Each row was made from one small tree. The marks that hang from a mark follow it in brackets, in alphabetical order. Every link used is in the known rows. Write each row's tree.
Known rows
zudav[meni[linek[kedi]] nomiv rodez]: [-0.498 -1.540  3.367 -0.587 -0.919  1.727  0.673 -1.586 -3.529  1.196
 -0.658 -2.675 -0.685  2.478  1.348  4.884 -3.812 -2.549  1.102]
godivo[linek]: [ 0.874  2.663 -1.594  1.103  0.307  1.012 -2.594 -0.142  0.979  0.924
 -0.161 -0.148  3.345  1.130  0.252  0.098  1.941 -1.579 -2.146]
godivo[lufer]: [ 0.666  2.316  0.946  0.926 -0.146 -0.336 -1.984  0.201 -0.124 -1.292
  0.399  0.050  2.974  0.565  1.333  3.106 -0.990 -1.152 -1.296]
kedi[linek]: [-0.405  1.361  1.013  0.812 -0.636  0.175  3.068 -0.933 -0.754  1.483
  0.709 -0.404  2.660  0.693  0.381 -0.475  0.635 -0.890 -0.055]
kedi[lado]: [-0.389  2.121 -2.397 -0.717 -2.631  1.444 -1.933 -1.167 -0.022 -1.215
  0.450  0.523  2.268 -0.809  0.602 -2.586  0.991 -0.790 -1.176]
linek[godivo kedi[lado] meni[zudav[nomiv rodez]]]: [-1.105 -0.558 -2.407 -1.716  0.015  0.271  2.316 -0.200 -0.073  0.138
 -1.321 -0.818 -2.515 -2.270 -0.820 -2.992  1.650  1.726  0.937]
godivo[linek lufer]: [ 1.495  2.377  0.551  1.875  0.855  0.050 -3.517  0.628  1.019 -0.621
  0.038  0.770  3.111  1.420  0.557  4.160 -0.407 -0.993 -2.115]
godivo[linek[kedi meni[zudav]] lufer]: [ 0.962  1.465  0.329  1.387  1.733 -2.842  0.200  1.471  1.761 -0.851
  0.060  1.682  0.234  0.754 -0.660  4.441  2.198  1.701 -0.308]
meni[linek[godivo[lufer] kedi[lado]] zudav[nomiv]]: [-1.080 -3.989  0.783  1.587 -0.323 -0.470  2.831  0.474 -0.105  0.471
  1.699  2.155 -1.034 -0.240  1.102 -3.158 -1.423 -1.461  0.105]
godivo[linek[kedi meni[zudav[nomiv rodez]]] lufer]: [ 0.709  1.360  0.534  1.544  1.871 -1.887  0.886  1.112  0.669 -0.891
 -0.980  0.470 -0.225  0.657 -0.121  6.413  0.691  1.088 -0.015]
kedi[lado linek[godivo[lufer] meni[zudav[nomiv rodez]]]]: [-0.762 -1.491  1.870  0.020 -1.554  0.467  3.664 -0.312 -0.598 -0.158
 -0.817  0.006 -0.859 -2.221 -0.335 -0.619 -1.899  2.409  1.238]
kedi[lado linek[godivo[lufer] meni[zudav]]]: [-0.517 -1.310  1.737 -0.067 -1.808 -0.485  3.271 -0.042  0.460 -0.153
  0.167  1.197 -0.322 -2.155 -0.785 -2.515 -0.372  2.914  0.936]
zudav[meni nomiv]: [-0.117 -0.023  0.403 -0.708 -1.495  1.129  1.100 -1.869 -2.026  1.949
 -0.852 -1.325  1.901  1.258  1.572  3.550 -3.342 -0.976 -0.514]
meni[linek[godivo]]: [ 0.257 -0.188  1.081  0.653 -0.420  1.688 -0.803 -0.294 -0.014  1.497
  1.551 -1.020  1.729  0.730  0.658 -5.356 -0.455 -2.666 -0.725]
linek[godivo kedi[lado] meni]: [-0.338  1.546 -3.435 -2.685  0.174  0.018  0.519 -0.663  1.063 -0.058
 -0.355 -0.099 -1.857 -1.740 -1.858 -4.455  2.700  1.528  0.687]
lufer[godivo[linek[kedi meni]]]: [ 0.534  0.574 -6.056 -0.485  2.454 -0.666 -1.077 -0.106  0.697  0.973
 -0.047 -0.813  0.987 -0.160 -0.431 -2.691  1.685  0.677  0.357]
linek[godivo[lufer] kedi meni[zudav[nomiv]]]: [-0.186 -0.421 -0.664 -0.133  1.941 -2.174  3.554  0.810  0.768  0.770
 -0.523  0.320 -1.482 -1.222 -0.262  0.056  0.308  1.744  0.551]
meni[linek[godivo[lufer] kedi[lado]] zudav[rodez]]: [-0.722 -3.012  2.465  0.922 -0.674  0.193 -1.344  1.035 -0.515 -0.856
  1.137  0.428 -1.360 -0.039  0.504 -2.555 -0.173 -1.276  0.318]

Write each row's tree
[ 0.628 -0.025  1.233  0.137  0.122 -0.997  0.608  1.095  1.248  0.227
 -0.438 -0.498  0.770 -1.684  0.016 -1.526  0.460  2.144 -0.280]	linek[godivo[lufer] meni[zudav]]
[-0.216 -1.081  0.778  0.063  0.073  0.371 -1.010  0.039  0.187 -0.539
  1.874  1.137 -0.687  0.489 -0.129 -3.391 -0.602 -2.028  0.087]	meni[linek[godivo[lufer] kedi[lado]]]
[ 1.758  2.914  1.112  1.276  0.806 -0.879 -1.622  0.745  1.524 -0.989
 -0.470  0.270  2.028  0.822 -0.235  4.570  0.287  1.154 -0.927]	godivo[linek[meni] lufer]
[-0.775 -2.507  1.780  0.959  0.156  0.508 -0.157  0.831 -0.647  1.066
  0.948 -1.074 -0.421  0.582  0.548 -4.210  1.502 -2.271  0.192]	meni[linek[godivo kedi] zudav[rodez]]
[ 0.621  1.101 -0.445  0.867  0.546 -2.371 -0.216  1.151  1.928 -1.779
  0.143  2.544 -0.345 -0.095 -0.929  3.489  2.146  2.183 -0.165]	godivo[linek[kedi[lado] meni[zudav]] lufer]
[ 0.144 -0.644  1.547  0.664  1.143 -0.030 -0.431  0.321  0.083  0.525
  1.849  0.249 -0.114  1.431  0.144 -2.490 -0.400 -2.514 -0.026]	meni[linek[godivo[lufer] kedi]]
[ 0.716  2.025 -1.476  0.803  0.971 -0.784 -3.185  0.450  1.162 -1.608
  0.466  2.350  0.827  1.072 -0.405  3.749  1.003 -0.487 -1.370]	godivo[linek[kedi[lado]] lufer]
[ 0.987  2.564 -0.918  0.201  0.922 -1.557 -1.194  0.522  1.663 -1.944
 -0.040  1.791 -0.351  0.457 -1.217  4.189  1.363  1.667 -0.041]	godivo[linek[kedi[lado] meni] lufer]
[-1.069 -0.804 -3.395 -1.464  0.025 -0.636  3.822 -0.235  0.820  0.757
 -0.539  0.716 -2.032 -2.295 -0.885 -4.230  2.129  1.946  0.673]	linek[godivo kedi[lado] meni[zudav[nomiv]]]
[-0.325 -2.667  3.251 -1.066 -0.952  2.224 -1.033 -1.275 -3.182  0.353
 -0.900 -2.033 -1.872  1.489  0.922  3.849 -5.479 -1.750  0.847]	zudav[meni[linek[godivo[lufer] kedi[lado]]] nomiv rodez]
[-0.614 -0.760 -0.800 -1.087  0.482 -0.615  1.457  0.513 -0.059 -1.034
 -1.253 -0.095 -2.690 -2.177 -0.530  0.348 -0.259  2.022  0.951]	linek[godivo[lufer] kedi[lado] meni[zudav[nomiv rodez]]]
[ 0.419  2.867 -3.050 -0.588  0.338 -0.445  0.001 -0.296  1.560 -0.433
 -0.185  0.894 -0.032  0.219 -1.552  0.183  3.681  0.993 -0.124]	godivo[linek[kedi[lado] meni]]
[-0.721 -3.172  1.235  1.184 -0.596 -0.877  0.490  1.041  0.572 -0.162
  2.151  2.170 -0.694 -0.088  0.409 -4.307  0.587 -1.058  0.071]	meni[linek[godivo[lufer] kedi[lado]] zudav]
[-0.331 -0.472 -1.211 -1.229  0.311 -1.863  0.695  0.756  1.356 -1.044
  0.013  1.379 -2.120 -2.136 -1.195 -2.226  1.787  2.774  0.684]	linek[godivo[lufer] kedi[lado] meni[zudav]]
[-0.768 -1.760  2.629 -1.007 -1.786  2.083  0.343 -1.837 -3.412  0.372
 -0.660 -2.050 -1.216  1.871  1.149  4.056 -4.023 -2.085  1.234]	zudav[meni[linek[kedi[lado]]] nomiv rodez]
[ 0.086 -1.961  4.030 -1.635 -1.218  1.845 -4.093 -0.664 -2.317 -0.499
 -0.230 -2.036 -1.612  1.559 -0.055  2.324 -3.258 -1.191  0.787]	zudav[meni[linek[godivo[lufer] kedi[lado]]] rodez]
[-0.240 -1.164 -6.086 -0.278  1.351 -0.027 -0.735 -0.105 -0.196  0.170
 -0.766 -0.754  0.022 -1.154  0.126 -1.970  0.488  1.007  0.750]	lufer[godivo[linek[kedi[lado] meni[zudav[nomiv rodez]]]]]
[ 0.130  2.454 -3.561  0.069  0.419  0.343 -2.303 -0.409  1.109  0.007
  0.275  1.449  1.028  0.747 -0.735 -0.126  3.137 -1.126 -1.290]	godivo[linek[kedi[lado]]]
[ 0.149  0.548  0.262 -0.751 -0.384  0.732 -0.192  0.494  0.325  0.896
 -1.416 -2.738  0.592 -1.768 -0.120 -3.411  1.648  1.295 -0.051]	linek[godivo meni[zudav[rodez]]]
[-0.038 -2.261  3.881 -0.614 -1.340  3.323 -0.827 -1.548 -3.251  1.900
 -1.231 -3.771  0.087  1.691  1.526  2.056 -5.477 -2.442  0.167]	zudav[meni[linek[godivo]] nomiv rodez]
